Each row was made from one walk, in order. Every step used is in the known rows, and no mark comes twice. Write each row's walk.
In the rows, zero is written as 128.
Known rows:
kera, dasud, falefe, midufa: [ 95 104 127  76 143  92 124 120 110 137 177 140 146 181 120  50 103 125
 105 164 130 150 156 141 143 160 113 121  86 114 141  94 166  92 126  93
  86 137 161 123 145]
dugur, buneki, dasud: [114  91 139 149 156  17 119 159 143 130  41 132 148 146 116 116 174 155
 103 148  85 124 143 157  75  84 146 138 120 105 105 143 120 154 125 134
 156 118 151  96 161]
kera, midufa, mosile, zazami: [117 128  70 138 142 136 167 121 102 125 128 159 125  87 131 137 125  92
 134  52 143  62 106 139 136 158 104 119 184 138 158 124 195 155 152 136
 106 154 135 155 144]
midufa, mosile, dasud, buneki, posa: [149 114 153  85  89 113 136 113 117 116 101 103 113 124 127 158 157  82
 115 103 150 125 127 111 107 143 135 154 125  87 162 117 128 149 173 128
  87 128 128 128 100]
mosile, zazami, buneki, dasud, guduz: [133 117 147 199  98  83 123 129 143 107 109 121 176 135 152 149 141 158
 156  86  86 152 102 152 153 127 142 177 121 103 131 163  86 116 128 100
 155 116  95  96  98]
falefe, zazami, mosile, midufa: [156 159 126 104 131 120 112 139 121 168 137 139 173 126 170 108  92 112
 109 114 162  64 139 105 117 122 183 110 195  80 102  96 182 161 173 132
 141  75 107 143  94]
guduz, midufa, mosile, dasud, falefe: [ 81 151 158 103 122  94 140 133 126  81 190 114  76 208 124 132 151  98
 106  93 129 104 115 131 174 126 124 119  77 100 135 157  75 110 132 102
  46  93  95 159 160]
gemu, buneki, midufa: [116 101 141 119 129 148 113 132 123 149  55 105 109 173 139  64 114 158
 135 112 132  78 121  87  95 120 171 136 154 124 152 115  93 142 124 184
  85 112 140 128 191]
guduz, zazami: [133 137 134 120 164 147 142 170 132 124 152  84 116 134  92 147 111  99
  80 110 166  81 119  94 104  84 101 103 185 136  99  91 163 145 135 131
 100 120 117 126 166]
guduz, midufa, mosile, dasud, buneki, gemu: [121 168 148 108  79 116 116 161 138 119 128 106  94 168 115 170 144 109
 144 118  88  95 127  51 136 153 113 148 131  92 174 111 107 121 141 105
 116 104 109 164 229]
dasud, kera, midufa, buneki, zazami, mosile: [147 111 116 123 123 204 117  82  96 155 122 158 128  65 159 174 105 134
 134 191 138 149 139 175 135 124 149 166 154 158  81 175 120 125 128 174
 184 140 118 107 110]
mosile, midufa, kera, dasud, buneki, posa: [155  97 148  98  93 141 121 100 150 149 113 134 139 118 103 135 138  96
 145 152 167 174 144 108 111 150  81 151 143  85 172  82 154 159 161 126
 121 141 172 119 105]
mosile, zazami, falefe, dasud, guduz, midufa, kera: [184 210 118 146  89 164 121 134 159 133 180 113 145 120 111 152 114 122
 140 150 159 192 137 154 182 129 118  85  87 126 193 153 107  88  95  78
  93 151  74 148  94]
guduz, midufa, kera, dasud: [139 138 114 125 158 172 145 128 163 141 164 164  89 145  86  97 142 122
 173 167 134 164 138 139 127 104  42  91 151 145 163 110 146 133 110 111
 153 136 169 144 146]
dugur, buneki, dasud, guduz, zazami, kera, midufa, mosile: [ 96  61 128 220  83 113 127  95 124  87 118 114 139  83 141 163 108 125
 111  68 114 164 101 189 174 139  73 118  83 180 110 218 136 124  77 101
 181 161 122 122  76]
dasud, guduz, zazami, buneki, dugur: [157  99 127 141 133 104 111 157 132 107 120  76 139  91 140 179 143 125
 142 116 106 141  93 111 112 102 135 163 141 130  96 121  94 114 137 122
 111 105 141  70 123]
dugur, buneki: [ 91 146 112 105 189  10 152 168 151 134  84  96 144 145 137 115 137 136
  90 142 103  96 131 149  69  49 126 119 123 107  81  91 155 152 117 127
 105 121 166 131 140]
midufa, mosile, zazami, kera, dasud: [ 99 114  92 149 156 140 175 115 115 133 145 195 128  83 124  96 129 127
 166  81 139 131 123 133 121 134  69  97 177 157 106 119 159 146 131 156
 184 143 162 148  63]
zazami, falefe, dasud, kera, midufa: [138  93 130 105 130 171 105  89 123 150 176 151 154 159 117  94 109 147
 118 147  94 182 161 142 127 153 136 120  83 145 118 194 110 148 105  95
 137 180 143 123  94]
midufa, mosile, zazami: [120 163  79 118 146 113 173 142 101 117 124 131 123  90 129 152 133  98
 124  58 151  51 106 131 129 140 129 110 173 127 149  92 187 142 156 142
  82 124 112 155 142]
falefe, dasud, guduz, zazami: [158 145 148 121 122 131 118 171 158 112 164  51 144 148  95 156 117 119
  75 107 142 139 147  77 152 107 129 105 132 127 141 146 134 104 116  77
  88 126  94 131 145]
falefe, dasud, buneki, zazami, kera, midufa: [110 108 119 155 120 177  99  88 142 154 123 186 152 114 131 128  96 153
 141 132 142 168 138 148 117 148 127 146 126 169 120 136 142 127 113 164
 219 184 156 108 100]
kera, dasud: [104  94 117 107 190 139 152 135 128 139 153 162 109 165 109  59 159 133
 157 134 100 125 149 110  92 102  85 114 174 133 110  91 160 155 140 138
 146 112 191 138 138]
dasud, buneki, midufa, mosile: [113  89 136 111 109 145 110 106 101 100 119  92 108 126 138 161 118 149
 130  88 130 101 111 122 167 156 141 145  89 151 144  85 186 124 112 158
 111 119 106 113 149]
dugur, buneki, zazami, mosile, dasud, guduz, midufa: [160 202 139 140  84  87 122 164 161 129 142 104 127 171 148 137 123 117
 131  89 145 136 130 146 147  79 104 135 148  84 144 198  53 103 123 108
 137  99  91 137 129]
buneki, dasud, falefe: [ 74  88 167 137 135  99  99 128 118  98 135 122 125 187 103 114 162 149
 111 156 106 145 142 148 128 123 163 150  60 125  89 120  91 135 129 130
  80  88 117  89 177]
midufa, buneki, dugur: [153 100 106  89 196 141 112 150 120 135  97 105  65  93 121 149 180 127
 152 197 100 120 134 104 103 120 187 165 139 150 134 138 145 126 153 143
  68 118 174  90 183]
gemu, buneki, zazami, kera, midufa, mosile, dasud: [108 119 136 165 118 129 162 102 129 119  88 181  67 137 151 111 134 111
 140  76 122  94 105 157 147 147 113 118 157 126 159 207  63 127 133 163
 146 160 132 188 137]
dugur, buneki, gemu: [ 88 141 111 101 116  54 114 179 124 136  59  93 144 133 122 121 156 136
 114 167  68 101 133  73  50 100 138 144 130 109  95  79 102 146 131 119
 110 101 164 143 218]
posa, buneki, midufa, kera: [168 109 123 140 125 198 115 120 152 148  74 121  89 134 111  98 139 168
 106 197 170 131 131 143 112 153 126 124 129 157 160  91 105 137 100 163
 159 149 142 125 145]
midufa, mosile, zazami, kera, dasud, buneki, gemu: [ 91 129 118 137  93 126 134 129 123 130 115 144 135  90 115 154 124 134
 175 128 100 136 133  57 123 175  84 144 137 134 134  73 146 138 137 134
 161 128 146 149 174]
dasud, buneki: [ 99 158 146 114 182 103 140 130 157 131 156  92 127 174 120 144 110 148
 131 136 120 104 139 123 120  99 135 144 106 118 108  51 199 138 122 133
 106 124 127 112 145]
kera, midufa, mosile, dasud, buneki, zazami, falefe: [137  95 154 154 115 144 118  87  94 128 145 173 132 141 149 139 132 135
 150 116 119 141 131 160 159 139 143 126  89 121 106 120 107 127 138 182
 141 163 104 123  90]
zazami, mosile, midufa, buneki, dasud, guduz: [153  87 162 186 105 125  97 116 139 126 121 105 133 145 159 146 144 150
 140 133  92 151 136 141 191 140 164 176 115 107 139 221 102 104 120  98
 140  93  84 113 102]
midufa, kera, dasud, falefe, zazami, buneki: [101 153 145 140 157  74 137  98 146 113 145 156 184  82 147 160 100 135
 150 199 118 169  97 136 130 110 142 135  86 127  98  70 151 144 130 101
 152 149 145 109  75]
midufa, mosile: [101 128 109 104 144 140 147 125  93  86 138  95 100 130 142 130 144 118
 118  85 108  77 107 154 131 112 141 106  96 158 119 105 188 122 117 125
  96  96 118 143 135]
falefe, zazami: [136 198 118  99 165 122 122 157 128 146 117 115 151 120 114 109 104 133
 123 172 147  93 146 102  68  98 201 108 142 141 112  59 208 185 164 121
  94 130 139 117 151]
buneki, posa: [148 112 121  68  97 171 122 129  82 131 101  99 141 124 121 104 159  89
 112 123 152 126 126 113  46 112 162 143 152 122 118  96 127 158 169 136
  87 101 152 103 107]

Which walk is each row?
[150 125 138 135  88  73 123 104 128 124  99 160 167  87 123 169  88 149
 114 121 119 157 109 191 160 172 127 161  94 107 150 195 109 120 120 104
 174 165  96 102 111] => falefe, midufa, mosile, zazami, buneki, dasud, kera
[ 58 102 155 150 122 115 146  93 110  89 181 144  93 174 143 126 141 114
 112 104 117 135 116 157 177 148 116 127  76 134  98 172  68 124 121 119
  88 128 116 158 108] => zazami, kera, midufa, mosile, dasud, falefe
[ 66 105 145 124 158 129 143 105 141 109 181 139 101 168  91 102 150 138
 142 201 122 188 146 146 151 120  81 117  68 143 105  81 116 133 111 115
  73 119 161 134 156] => midufa, kera, dasud, falefe
[130 136  91 169 113 167 152 119 110 135  88 153 136  65 152 111 107 144
 114  61 193  94  99 136 112 165 132 112 156 164 117 134 134 135 113 186
 195 144 113 131  54] => posa, buneki, midufa, mosile, zazami, kera
[126 137 140 130 144 142 122 112 168 145 101 170 106 123  87 157 123 161
 172 190 155 166 150 146 129 121  87 152 132 138 140  42 159 139 135 195
 158 161 160 112 191] => midufa, kera, dasud, buneki, zazami
[154 164 134 127  75 171 106 155 120 135 131  99  95 126 145 166 150 104
 155 168  83 124 123  48 147 151 146 166 153 106 163 208  64  91 132  79
 128  96  95 159 185] => zazami, mosile, dasud, guduz, midufa, buneki, gemu
[ 97 146 136 132  88 109 104 122 125 120 108 148 169  83 125 160 130 133
 164 223  82 173 112  65 102 149 141 155  98 127 115  63 100 140 138  97
 153 127 151 127 168] => midufa, kera, dasud, falefe, zazami, buneki, gemu
[ 83 112 128 102 130 105 124 104 111 138 176 152 153 154 126  49  90 137
 111 160 141 168 149 158 148 160 113 113  79 133 116 109 152  84 110 102
 119 145 152 118  97] => zazami, kera, dasud, falefe, midufa
[164 141  81 107 137  91 130 155 112 111 104 135 140  64 149 180 150  98
 166  76 120  98  75 124 110 126 137 149 162 116 151 125 124 116 159 135
 120 112 143  89 126] => guduz, midufa, mosile, zazami, buneki, dugur
[200  91 145 157 102 128 103 135 110 149 133 102 182 151 136  57  96 136
  62 137 145 147 155 157 147 167 145  89  83 115 143 173 129  83 108  91
 152 160  91  96  71] => posa, buneki, dasud, guduz, zazami, falefe, midufa
[ 99 170  92 154 128 144 167 117  98 119 128 150 142  62 146 144  99 127
 129  61 166 101  97 159 125 127 125  97 153 165  91 113 156 130 121 157
 152 132 101 145  52] => midufa, mosile, zazami, kera
[158 128 155 109 111 131 141 123 152 129 107 115  63 170 113 111 125 154
  90 114 139 111 138 132 141 168 123 141 119 109 148 210  44 157 119 133
 140 144 114 160 146] => posa, buneki, midufa, mosile, dasud, kera
[ 81  98 130 201 123  98 104  94 133 142 107 172 175  97 133 106  91 149
 126 161 131 177 131 166 103 134 135 130  91 172  77 163 130 181 112 124
 185 182 163  93  92] => dugur, buneki, dasud, falefe, zazami, kera, midufa
[146 172 103 207  88 151 144 127 139 117 107 142 144  86 138 126 110 140
 127  45 178 126 104 165 139 157 114 109 129 151 142 206 110 114  98 126
 206 135  85 126  52] => posa, buneki, dasud, guduz, midufa, mosile, zazami, kera
[159 205 128  97  99 143 100 166 166 119 189  72 142 192 117 114 125 123
 128  88 126 143 139 100 143 104 145 115 104 115 186 178 123  82 104  53
 100  98  93 130 136] => falefe, dasud, guduz, midufa
[101  94 104 161 137 142 164 106 119 140  98 195 122  88 133  75 115 137
 178  78 148 128 118 113 122 150  82  99 180 149 139 142 124 141 123 179
 171 148 162 156  93] => gemu, buneki, midufa, mosile, zazami, kera, dasud
[117 147 155 194  96 153 151 130 129  98 166  89 116 112 134 163  97 122
 104  69 162 144 100 141 171 111  86 104 133 162  83 180  89 107  95 113
 150 134  74 148  52] => midufa, mosile, dasud, guduz, zazami, kera
[142 104 134 117 119 163  99  83 139 156 122 159 149 148 117  88  92 150
 136 154 107 176 161 148 120 150 148 124  87 139 141 211  72 136 111 129
 125 191 150 135 140] => gemu, buneki, zazami, falefe, dasud, kera, midufa
[172 135 101  87 177 155 101 163 131 139 115 105  65 105 113 156 168 109
 161 175 124 118 125  96 111 114 168 157 139 141 164 166 144 112 141 126
  74 111 160  87 187] => guduz, midufa, buneki, dugur
[145 152 139 113  89 132 126 106 122 143 133 152 120 111 128 137 104 126
  94 232 168 180 147 209 182 155 123 117  87 121 150 104  96  74 124 130
 110 161  99 141 131] => buneki, zazami, mosile, dasud, falefe, midufa, kera
[126 176 118 127  90 154 129 132 125  76 183  60 109 156 140 145 117 107
 143  47 125 112 100 154 176 110 114 108  78 149 159 168 159  91  92  72
  86  88  81 137 125] => dasud, guduz, midufa, mosile
[138  81 122  99 189 107 117 152 154 134 122 125 100 135  98 127 167 149
 179 163  94 149 163 102  99 124 117 151 133 127 122  71 157 157 159 153
  94 119 203  81 173] => kera, dasud, buneki, dugur
[113 135 118  98 125 165 110 152 106 140  92 107  92 116 118 154 160 121
 142 200  76 102 122  40 102 143 174 170 143 139 138 120 130 118 137 114
 107 108 139 146 221] => midufa, buneki, gemu
[131 112 150 156 134 145 141 156 155 114 178  76 121 151  89 124 114 118
 119 101 142 143 139  93 150  99  56 111 163 135 109 132 130 136 119  94
 105 123 130 130 145] => kera, dasud, guduz, zazami
[153 134 165  97 173  99 113 137 148 132 175  97 178 143 112 163 118 134
  95 149 126 146 165  83 148 116 163 104  79 106 131  88 186 106 116 120
 112 154  93 117  95] => guduz, zazami, falefe, dasud, buneki
[124 136 140 108 149  99 165 142 116 103 128 136  61 169 138 125 174 104
 108  81  98  64 117 129 143 126 131 114 159 107 147 148 106 131 153 131
 102 108 110 186 140] => midufa, mosile, dasud
[173 135 120 114 123 148 110 139 132 168  99 156 148 149 173  91 125 128
  92  95 178  57 135 126 103 131 158 133 203  76 108 119 118 128 157 181
 194  71 118 138 115] => posa, buneki, zazami, mosile, midufa
[157 123 131  62 164 129 108 136  96 134 160 133 177 154 139  92 165 134
  99 147  89 142 167 101 108 115 219  82  80 120 119 120 131  95 126 117
 117 123 107 129  64] => zazami, falefe, dasud
[140 134 109 104 126 179 125 123  79 139 116 139 156  98 166 136 133 132
 120 146 143 111 141 166  91  84 168 131 174 144  57  83 122 124 148 198
 167  80 111 108 107] => buneki, zazami, mosile
[162 143 133 141 121 166 133 130 147 152 153 127 128 101 129 164 103 107
  94 160 178 118 120 153 165 115  95  95 178 113 124 100 145 123 123 129
 138 109  89 156 109] => guduz, zazami, mosile, midufa, kera
[117  79 129 139 145 161 137 107 154 149  92 167  83 137 102  71 139 153
 173 182 123 160 141 120 126 137  77 106 156 143 167 104 108 147 111 156
 129 149 186 149 169] => gemu, buneki, midufa, kera, dasud
[116 163 101 132 172  69 170 133 119 133 121 157 186  89 165 160 118 116
 134  78 118  69  70 122 100 101 136 154 187  91 110  80 143 131 150 137
 164 133 123 125  75] => mosile, zazami, buneki
